Each row was made from one path, in order. Every step used is in the known rows, and no mark comes twice. Write each row's path.
(in the rows, 128 means zero)
Known rows:
k > a: 110 149 125 131 142 115 133 123 130 135 130 120 144 134 115 130 131 122 140 123 122  75 131 127 114 136 107 121  72 118 122 104 148 122 112 146 151 151 124 136 145
u > e > x: 106 110 134 136 169 111 129 168 116 134 121 140 139 122 134 123 132 106 166 133 119  99 123 105 136 110 139 138 137 121 117 125  96 157 116 108 114 121 132 154 123
u > m > a > w > n > k: 120 129 125 124 104 133 187 115 141 122 120 124  94 125 131 129 115 145  97 157 138 162 129 129 139  97 138 153 141 127 159 147 111 111 134 145 151 126 143  99 121
h > r > y: 153 164  91 118 165 113  80 153 104 154 146 150 181 174 123 116 139 110 174  78  92  70  94  94 131 138  73 133 138 109  66  96 170 143 124 149 120 119 105 157 160
d > n > k:  91 159 134 125 101 116 181 114 141 109 156 134 132 163 129 114 106 121 142  69 122  94 150 136 123 148  81 128 179 120 136 125 158 105 149 144 131 139 129 138 137
u > e > l > m > a > w > n: 152 105 127 139 137 151 162 143 129 120 128 140  79 121 136 120 132 129 111 174 137 159 119 134 140  99 156 134 132 147 145 166  81 148 116 105 124 112 130 118 104
u > e > l > m > a > w: 152 103 125 141 145 154 157 145 124 128 119 127  97 124 134 128 134 131 112 174 134 159 117 131 139 103 165 145 135 150 143 159  80 152 113 103 120 111 129 117 106
a > m > u > e: 130  99 148 127 132 146  65 125 126 132  80 138 161 115 120 142 138 136 144 126 131 178 130 141 129 129 163 121 111 121 136 149 126 147 132 113 127 127 131 126 115
u > m: 119 125 107 120 143 130 107 126 117 148 105 116 128 131 131 148 129 137 113 131 118 122 121 122 121 130 127 157 153 130 136 107 127 139 130 122 116 117 129 118 119
d > n > w > a > m > u > e:  94 139 162 131  85 132 156 110 151  93 146 138 134 125 121 118 123 118 115 103 147 160 169 154 142 135 127 119 159 141 133 151 133 102 140 137 155 136 143 123 116
a > w > n > k: 106 164 144 130  86 123 181 118 139 107 161 146  94 140 136 104 102 127 127 117 140 117 130 134 137 110  75 100 105  97 131 136 169  92 135 159 140 142 122 132 136
q > r > h: 140 152 108 113 158  97 102 155 101 161 106 107 126 122 132  92 134 106 170  67  94  16 103 102 127 167  58 134 195  96  87  93 172 117 110 129  99 123 109 171 159
n > k > a > m > u > e: 132 150 159 128 123 133 167 121 147 110  96 133 132 155 102 120 128 134 129 106 137 113 138 142 126 129 114  98 115  78 152 144 143 119 131 146 169 151 133 124 135
m > u > e: 125 106 133 139 149 145  81 134 120 134  85 136 134 120 126 125 141 119 145 138 127 126 118 126 130 121 153 142 145 123 138 115 112 163 122 106 127 115 140 132 113
h > r: 119 155  96 123 149 120  91 144 107 148 143 140 170 167 129 111 132 116 177 100 100  74 103 107 124 137  96 129 139 133  79 101 152 133 122 138 115 124 104 149 146
l > m > a > w: 108 120 110 127 116 141 151 120 137 130 138 116 109 130 138 151 115 148 110 176 131 156 130 129 135 108 164 158 129 168 146 135  96 120 121 131 133 123 131 104 128
m > a > w > n > d:  94 140 136 134  80 116 182 113 145 114 166 141  93 118 141 108 106 129 128 149 140 146 127 125 141  94 128 133  86 148 140 149 120  88 129 156 150 137 138 119 138
d > n:  85 141 122 127 112 115 138 116 130 123 161 131 146 141 137 123 111 117 149  85 117 102 146 133 121 149  99 142 157 147 122 116 152 116 139 134 116 133 127 142 132
k > a > w: 112 154 137 137 121 124 157 118 133 126 143 118 141 127 120 125 121 125 126 138 135 101 134 134 126 123 109 117  54 107 123 119 159 107 107 159 159 154 123 129 142
a > m: 111 122 135 117 125 124  81 122 124 140 112 126 169 129 124 148 126 138 150 103 119 149 129 133 118 141 128 120  94 129 120 137 151 123 136 130 114 137 116 135 133
a > w > n > d: 101 159 142 132  76 120 148 115 136 111 179 159  85 127 146 103 103 121 120 119 143 119 130 137 137 111  84  93  89 113 124 135 164  87 132 153 132 136 122 133 130
w > n > d:  96 158 130 122  90 105 113 118 137 116 174 181  67 135 143 100 114 113 132  94 130  83 128 132 123 126  73  83 111 125 126 121 150 100 144 136 125 132 127 142 131
n > w > a > m > u > e: 107 143 168 130  99 134 135 119 146 105 114 127 130 121 111 128 138 126 106 128 152 162 149 141 143 120 135 108 120 129 128 143 129 103 131 137 160 136 139 119 120
a > m > u: 125 105 138 121 124 141  61 116 125 135  93 135 168 122 121 149 132 140 142 117 128 173 131 140 122 138 151 120 107 123 133 135 140 136 138 118 124 128 127 124 122
g > y: 131 163 112 117 145 106 119 134 118 158  97 116 158 105 122 130 144 117 162  82 106  66 119 101 116 148 103 152 136  86 106 101 171 142 132 153 101 115 130 154 154
m > u: 118 114 119 132 138 138  76 121 118 139 102 131 144 129 126 136 134 126 143 126 122 119 120 124 121 136 136 140 139 126 133  94 132 148 131 113 123 118 134 128 123
l > e > u: 171 115 114 133 159 143 115 144 115 134 113 133 109 130 135 120 129 124 143 144 120 104 118 123 126 128 141 142 135 144 126 130  98 159 118  92  98 115 128 141 113
q > k > a > m > u > e: 148 125 138 122 134 118 155 111 151 129 135 102 179 124 123 141 143 130 133 123 130 139 128 127 119 137 107 118 103 134 129 113 142 144 122 124 147 159 129 125 128
e > x:  96 115 113 125 158  95 125 158 112 139 153 139 155 134 137 140 122 113 167 118 113  89 130  97 126 127 118 136 131 123 108  98 115 138 129 114 108 123 125 151 136
q > g: 133 155  99 124 145 101 115 131 109 151 117  93 175 129 132 123 145 118 163  73 104  75 114  97 110 153 102 139 131  84 102  87 185 133 138 159 103 118 129 147 167
x > e: 154 106 113 126 157 109  66 154 105 145 153 109 143 120 135 135 127 126 128 125 111 115 115 124 115 155 136 136 150 141 104  96 125 139 126 125  87 126 108 140 142
q > r: 109 148 124 120 151  94 115 142 101 154 103 104 132 118 129 100 133 115 152  67 105  39 110 101 125 170  74 146 150 103 103  99 168 128 117 134 101 120 123 160 153
k > a > m > u > e: 132 120 149 132 137 138 105 119 137 125  96 132 155 117 106 135 140 131 132 136 136 140 139 146 124 129 150 107  67 107 137 141 133 135 115 135 164 149 133 123 128
w > a > m > u > e: 107 119 163 131 118 146  94 115 135 116  89 127 150 111 115 138 135 132 121 132 144 170 141 142 135 124 168 105 112 130 126 170 130 121 134 129 148 136 135 127 120
l > m > a > w > n: 106 123 112 125 108 139 156 119 142 123 145 130  92 128 139 143 113 146 109 176 135 157 132 132 136 104 156 147 126 166 148 141  97 116 124 132 138 125 133 104 127
x > e > u > m > a > w: 212  86 108 128 148 133 103 141 107 139 151 101 120 106 141 137 126 143  80 172 131 189 117 131 125 139 175 145 163 141 128 129  93 139 128 111  93 110 118 106 121
w > n:  97 147 120 121 115 107 118 124 131 123 153 160  95 132 136 110 119 118 150 107 120  87 124 124 120 127  78 106 112 128 121 114 151 118 139 135 122 134 125 144 135
n > w > a:  90 164 149 129 100 116 152 119 141 112 141 118 123 135 117 125 131 121 112 117 141 115 144 127 135 127 103 118 123 136 116 114 142  92 131 146 150 138 132 128 133
m > a > w > n:  95 135 131 134  92 117 186 115 142 118 155 131 108 116 138 114 108 131 137 155 135 149 126 121 139  94 131 145  86 149 137 145 120  97 127 155 148 139 137 120 140
u > e > l > m > a: 151 101 119 138 155 150 144 147 123 132 113 128  98 127 132 130 139 130 119 167 128 147 115 127 133 110 165 147 143 155 143 152  75 159 115  97 116 109 129 121 107

Which path is each row?
 98 144 137 133  86 118 206 115 148 111 153 132 101 127 134 109 106 134 134 147 138 144 128 123 141  93 122 138  97 137 144 151 124  91 132 160 156 141 138 118 141 : m > a > w > n > k
126 135 163 131 100 141 143 120 144 104 120 129 122 123 111 129 141 129  96 134 154 173 148 144 142 121 138 107 122 131 130 150 121 107 131 128 156 129 136 114 113 : n > w > a > m > u > e > l
124 108 104 123 140 153  79 123 125 138 109 130 116 137 131 158 131 142 113 156 125 137 128 134 124 133 159 144 163 149 145 105 105 151 127 103 120 109 131 110 115 : l > m > u
117 175 148 131 111 122 203 118 144 112 132 122 122 164 112 115 114 131 124 105 135  85 134 133 126 126  83 104 108  78 141 125 164  97 127 164 166 155 125 128 147 : n > k > a > w
104 123 156 127 112 142  91 108 134 118  97 124 155 115 115 143 132 135 120 126 142 166 142 141 131 131 160 104 110 133 123 160 140 114 139 133 146 138 131 126 124 : w > a > m > u
182 122 114 125 117 144 178 110 130 125 130 123  90 129 137 126 121 148  84 162 142 182 125 129 131 114 141 136 151 123 158 151 104 124 142 113 128 110 136  96 110 : e > u > m > a > w > n > k
199  84  97 126 161 134  81 155 103 142 161 112 113 126 137 147 133 140  90 156 118 153 115 136 116 155 161 133 169 156 118 115  93 151 126  99  79 108 104 118 123 : x > e > l > m
129  91 148 126 139 140  73 135 125 130  89 144 164 113 122 144 136 132 147 129 131 180 134 136 132 125 169 119 115 117 134 150 114 150 132 108 127 124 133 128 114 : a > m > u > e > x
148 112 125 139 160 139 130 150 114 136 114 129 115 130 131 120 141 119 136 138 122 120 110 122 128 121 135 137 134 135 127 138 104 159 117 101 106 114 123 139 112 : u > e > l
128 102 113 129 148 159  83 132 126 134  96 134 110 130 130 152 135 138 114 164 129 141 127 135 130 123 171 144 166 147 149 119  91 161 121  98 123 108 136 112 108 : l > m > u > e
 93 135 154 125 113 131 105 112 133 121 110 119 155 120 118 142 128 134 126 117 137 150 140 137 128 132 143 104 101 136 114 160 147 105 138 141 139 144 124 133 133 : w > a > m
 95 132 128 136 104 120 177 118 135 129 144 111 132 120 136 125 111 134 140 155 130 147 122 116 137 100 142 161  90 153 134 137 119 102 122 153 142 136 134 120 142 : m > a > w
104 147 161 126  93 130 132 113 145 107 123 125 135 126 111 133 135 129 106 122 149 158 151 140 139 127 126 108 117 130 125 133 139  95 135 141 158 137 135 117 124 : n > w > a > m > u
 90 143 155 128  79 128 154 103 150  96 154 136 139 130 122 123 120 122 113  97 145 156 170 152 137 141 119 119 156 143 131 142 143  95 144 140 152 137 140 122 121 : d > n > w > a > m > u
 97 163 139 128 102 117 193 110 147 104 156 134 132 161 120 112 109 121 135  77 127  89 157 143 123 147  84 118 156 112 140 129 157 102 141 152 152 149 131 134 139 : d > n > k > a
214  89 102 124 163 129  74 146 100 146 144 104 126 114 139 141 133 139  87 153 122 164 115 129 116 154 161 138 176 137 121 113 101 151 132 101  80 107 113 115 121 : x > e > u > m
112 162 145 135  98 119 163 113 143 111 166 147 102 125 125 109 116 120 116 132 145  99 139 143 129 116  95  88  51 102 129 131 160  93 115 162 167 156 127 128 138 : k > a > w > n > d
115 115 109 123 132 128 141 122 128 143 106 111 122 122 130 145 127 142 112 155 123 148 122 119 128 112 153 175 145 150 149 125 100 131 129 129 133 120 141 106 123 : u > m > a
126 111 159 132 120 153 103 115 133 115  93 128 141 112 115 138 138 135 110 138 147 182 139 145 135 125 172 103 115 134 129 176 122 126 135 120 144 130 132 122 113 : w > a > m > u > e > l
206  75  98 128 161 142  71 152 104 140 152 116 113 122 135 147 136 141  86 162 122 165 116 139 118 154 172 134 175 154 125 115  88 158 126  93  84 104 109 112 117 : x > e > l > m > u
132 146 118 121 137 101 173 112 146 136 162  93 172 138 129 139 135 125 138 112 119  92 122 113 112 143  74 128 106 142 118  83 155 133 122 133 137 161 122 134 141 : q > k > a
110 169 138 122 105 109 175 119 148 104 148 162  80 153 119  99 117 121 135  99 131  75 135 134 122 124  63  83 111  94 139 128 157 104 140 153 158 150 130 136 141 : w > n > k > a
153 105 118 136 161 150 128 150 118 135 113 130 102 132 132 131 140 127 120 155 125 134 115 129 129 119 152 138 148 145 136 143  88 163 116  93 107 108 124 127 105 : u > e > l > m
123  94 132 139 158 136  93 148 118 131  96 145 140 117 128 128 139 114 151 144 128 128 124 118 135 116 160 138 151 117 135 115  96 167 122  98 126 112 143 135 111 : m > u > e > x
212  89 111 127 139 131 107 139 112 132 159 115 104 104 143 129 124 141  78 172 134 189 120 135 127 135 166 133 160 140 130 135  93 136 132 112  98 112 120 106 120 : x > e > u > m > a > w > n
150  91 144 128 134 153  74 126 123 131  85 138 153 117 120 142 140 138 132 132 133 190 128 144 129 130 167 119 114 123 139 157 118 151 133 104 123 120 129 121 109 : a > m > u > e > l
133 158 134 124 102 103 194 103 156 118 189 115 138 132 138 122 124 123 118 117 136 108 129 126 122 130  65 101  91 130 123 103 163 110 124 145 149 164 124 128 136 : q > k > a > w > n > d
121 108 122 131 167 116 125 171 117 130 126 148 124 128 134 125 124 110 172 136 113  76 128 110 135 115 140 143 133 137 114 119  88 158 114 101 108 123 132 157 123 : l > e > x
172  94  93 128 145 162 112 127 115 138 127 130 102 142 132 152 137 144  94 160 127 156 119 136 120 137 154 138 157 153 144 123  95 156 129  84 104  98 120 105 103 : e > l > m > u
157 172  97 117 149  96 126 134 109 160  94  90 183 104 124 120 159 114 168  55 101  61 115  88 110 159 102 146 142  51  96  91 201 143 140 176  98 108 136 153 178 : q > g > y
181 108 111 130 161 150 118 143 116 135 101 131  99 126 135 127 131 131 123 155 123 122 120 127 129 123 154 150 151 142 137 135  87 164 119  89 102 109 132 128 104 : l > e > u > m
